Known rows, with every step that occurs:
likat > niboda > furodeb: [-1.34  0.87 -0.39  1.81 -1.88 -2.91  1.38 -0.80 -1.52 -3.16  0.01  0.58
  1.52  1.13 -1.58  0.64  1.83  0.67  0.08 -0.73 -0.11]
likat > niboda > furodeb > megu > bemaf > pofo: [-1.71  1.93  2.98  1.53 -4.03 -1.98 -2.03 -2.64 -4.40  0.76  2.25  0.71
  0.62 -2.25 -3.04  3.32 -2.11 -0.55  1.31  0.92 -4.05]
bemaf > pofo: [-2.90  0.21  0.68  0.20 -2.28 -0.09 -1.20 -0.12 -0.79  1.44  1.16 -1.05
  0.06 -0.84 -0.53  1.00 -1.39 -1.07 -0.76 -0.04 -1.78]
pofo > bemaf: [-2.01  0.39  0.13 -1.48 -0.72 -1.92 -0.43 -0.53 -1.01  1.75  1.56 -0.73
 -0.34 -0.02  0.35  1.68 -0.47 -1.71 -0.02 -0.36 -0.27]
furodeb > mufi: [-1.73  1.90  1.51 -0.52  0.09 -3.24  0.84 -0.39 -1.35 -1.30  1.29 -1.09
  0.15 -0.13 -1.00  0.46  2.22 -1.31 -0.02  1.30 -1.02]
furodeb > megu > bemaf: [-0.78  2.85  2.27 -0.02 -1.05 -2.10 -1.88 -3.54 -3.91  3.03  3.10 -1.23
 -0.29 -2.62 -1.35  3.09 -1.94 -0.78 -0.02  2.90 -1.57]
likat > niboda: [-1.44  0.47  0.42  0.77 -0.98 -1.80  1.50 -0.38 -1.32 -1.05  0.49 -1.16
  1.38  1.36 -0.70  0.68  1.74 -0.70 -0.09  1.71  0.93]
megu > bemaf > pofo: [-2.63  1.14  2.33  0.63 -3.03 -0.71 -2.19 -0.96 -2.97  2.46  2.98 -1.47
  0.27 -1.98 -0.81  1.72 -2.84 -2.69 -0.02 -0.14 -2.76]
bemaf > pofo > likat > niboda > furodeb > mufi: [-1.43 -0.22  2.99  1.54 -2.82 -3.44  1.28  0.12 -1.90 -4.25  1.37  0.02
  1.30  0.73 -1.22  1.11  1.90  0.52  0.58 -1.33 -2.15]
faru > furodeb > niboda: [-2.92  0.92  0.22  0.53 -1.65 -0.79  3.42 -0.25  0.52  1.01 -1.05 -0.24
  1.50  0.98 -0.04  0.64  1.83  2.01 -0.98  0.98 -2.34]
megu > furodeb > mufi: [-3.03  2.31  1.32 -0.15  0.13 -3.27  1.28 -1.06 -2.61 -0.28  1.19 -1.69
 -0.72 -0.78 -0.63  0.43  3.96 -2.19 -0.52  0.81 -0.36]
furodeb > megu > bemaf > pofo > likat > faru: [ 0.36  0.11  3.76  1.07 -4.64 -1.48 -3.03 -1.63 -3.58  2.44  3.35 -1.02
 -0.68 -2.24  0.09  2.61 -2.98 -0.15 -1.57  1.28 -1.89]
likat > faru > furodeb: [-1.41  0.00 -1.15  0.55 -4.21 -2.43  1.27  0.02 -0.34 -1.92 -1.15  0.28
  0.66  1.04  0.86  0.22  3.72  0.43 -1.47  0.03 -0.50]
mufi > furodeb > megu > bemaf > pofo > likat: [-0.78  2.00  2.93  1.82 -1.32 -2.41 -3.42 -4.46 -3.66  2.98  3.87 -2.85
  0.19 -4.44 -0.46  2.14 -1.96  1.75  0.84  0.56 -1.55]
mufi > furodeb > megu: [-1.12  3.06 -0.39  0.88  1.00 -2.76 -1.66 -4.00 -1.43  1.54  1.06 -1.80
 -0.08 -3.03 -1.32  0.79  1.28  2.56  0.60  1.68  0.19]
niboda > likat > faru > furodeb: [-0.39 -0.44 -1.66  1.05 -5.31 -2.67  1.79  0.84  0.34 -2.81 -0.80  1.59
  1.22  1.11  1.94  0.65  4.76  0.75 -2.12  0.23 -0.84]
furodeb > niboda > likat: [-0.90  0.98  0.37  1.41 -1.02 -0.42  2.60  1.09  0.94  1.50  0.54  0.33
  1.29  0.65  0.36  0.40 -0.22  1.16 -2.43  1.19 -1.49]
faru > likat: [ 0.53 -0.08 -0.06  0.90 -0.20 -1.34  0.45 -0.40 -0.46  0.53  0.71 -0.25
  1.33  1.11  0.32  0.53  1.32 -2.21 -1.53  0.90  1.16]
likat > niboda > furodeb > megu > bemaf: [-0.54  2.83  2.05  1.54 -2.37 -3.52 -0.66 -3.33 -4.51 -0.41  2.18  0.65
  0.91 -1.42 -2.69  3.04 -0.48  0.16  1.04  1.62 -1.82]

Rows:
[-1.88  0.51 -0.20  1.21 -2.67 -1.03  3.91  0.58  1.19  0.36 -0.80  0.96
  1.97  1.12  0.94  1.05  2.61  2.32 -1.62  1.08 -2.83] : faru > furodeb > niboda > likat
[ 0.13  1.50 -0.78  3.23 -1.61 -1.92  1.55  1.19  1.41 -0.17 -0.46 -0.08
  1.25 -0.11  0.51 -2.47  2.22  2.34 -2.39 -0.55 -0.24] : mufi > furodeb > niboda > likat > faru
[ 1.57  1.73  2.15  2.34 -1.96 -3.28 -0.28 -2.90 -4.19 -0.24  1.91  1.52
  1.96 -0.33 -2.13  3.02  0.41 -1.64  0.57  1.74 -0.95] : faru > likat > niboda > furodeb > megu > bemaf
[-0.56  1.20  3.17  1.57 -3.62 -2.26 -2.77 -3.64 -3.98  1.45  3.67 -0.11
 -0.12 -3.05 -1.12  3.76 -3.59  1.49 -0.29 -0.79 -3.40] : niboda > furodeb > megu > bemaf > pofo > likat
[ 0.83  0.45  2.07  0.80 -4.58 -3.48 -0.22 -3.05 -3.44 -0.02  1.83 -0.32
  0.40 -0.94  1.05  3.06  1.54  1.76 -1.05  1.85 -1.13] : pofo > likat > faru > furodeb > megu > bemaf
[-0.62  1.42  3.49  2.25 -1.75 -2.58 -2.04 -3.85 -4.06  1.63  3.35 -2.79
  1.12 -3.03 -0.93  2.14 -0.51  1.56  1.88  1.64 -0.86] : mufi > furodeb > megu > bemaf > pofo > likat > niboda
[-1.53 -0.74  3.35  1.97 -5.95 -0.66  1.38  0.73 -1.39  1.31  1.05 -0.67
  1.24  0.27  1.36  0.78 -0.68  0.93 -1.84 -0.55 -3.69] : megu > bemaf > pofo > likat > faru > furodeb > niboda
[-1.52  1.85  1.35  1.14 -1.12 -4.48  2.07 -0.27 -2.02 -4.66  0.35  0.68
  1.27  1.12 -2.31  0.22  3.60 -0.38  1.13 -0.06 -1.28] : likat > niboda > furodeb > mufi
[-1.08  0.73  0.06  2.32 -2.87 -0.84  2.89  1.90 -0.04  1.29 -0.20  0.29
 -0.04  0.75  1.04 -0.71  2.20 -0.22 -4.15  0.40 -0.34] : megu > furodeb > niboda > likat > faru
[-0.51  0.13  4.50  0.93 -3.04 -1.37 -1.44 -2.54 -4.31  2.22  3.56 -1.73
  0.73 -1.58 -0.80  3.78 -2.19 -0.12  0.65  2.81 -1.69] : furodeb > megu > bemaf > pofo > likat > niboda
[ 0.66  0.84  1.48  1.70 -0.72 -4.24  2.38  0.19 -1.59 -4.45  0.13  1.65
  2.39  2.13 -1.66  0.23  4.71 -2.33  0.37 -0.03 -0.39] : faru > likat > niboda > furodeb > mufi
[ 0.72 -0.14 -0.20  2.42 -1.48 -2.63  1.76 -0.32 -1.18 -2.87 -0.16  1.47
  2.52  2.32 -1.08  0.53  2.71 -1.31 -0.53 -0.51  0.94] : faru > likat > niboda > furodeb
[-0.62 -0.38  2.15  1.67 -3.19 -1.89 -0.49 -2.14 -2.21 -0.89  1.46  0.24
  0.69 -0.61 -1.38  3.20 -0.75  2.72 -0.01  0.32 -1.62] : bemaf > pofo > likat > niboda > furodeb > megu
[ 0.24  0.38  0.27  1.96 -2.98 -0.70  2.35  2.54  1.18  0.34 -0.21  1.04
  0.86  1.43  0.75 -0.83  0.48  0.87 -3.72  0.78 -0.97] : furodeb > niboda > likat > faru
[ 0.61 -0.05 -0.91  1.38 -3.58 -2.06  0.51  1.33  0.01 -1.59  0.42  0.83
  0.54  0.81  1.16 -0.07  1.97 -0.43 -2.94  0.33  0.37] : niboda > likat > faru
[-0.82  2.33 -0.14  0.62 -1.18 -2.75 -0.91 -3.18 -1.89  0.03  0.90  0.89
 -0.30 -1.64 -1.97  2.43 -0.47  2.12 -0.69  0.49 -1.54] : niboda > furodeb > megu
[ 0.21  0.49 -0.86  0.41 -4.89 -2.77  0.77 -0.83 -0.51 -1.12 -0.50  2.10
  0.37 -0.37  0.98  2.46  3.92  1.98 -1.74  2.49 -1.66] : niboda > likat > faru > furodeb > megu
[-1.49  0.90  0.58 -0.32 -3.53 -4.07  2.11  0.58 -0.87 -3.74 -0.74  0.37
  0.44  0.92  0.18 -0.08  5.57 -0.38 -0.39  0.59 -1.75] : likat > faru > furodeb > mufi
[-0.77 -1.28  1.36  0.22 -5.59 -1.53 -0.49 -1.20 -1.07  0.18  0.30  0.02
 -0.12 -0.61  1.10  2.66  1.19  2.67 -1.57  1.19 -2.15] : bemaf > pofo > likat > faru > furodeb > megu
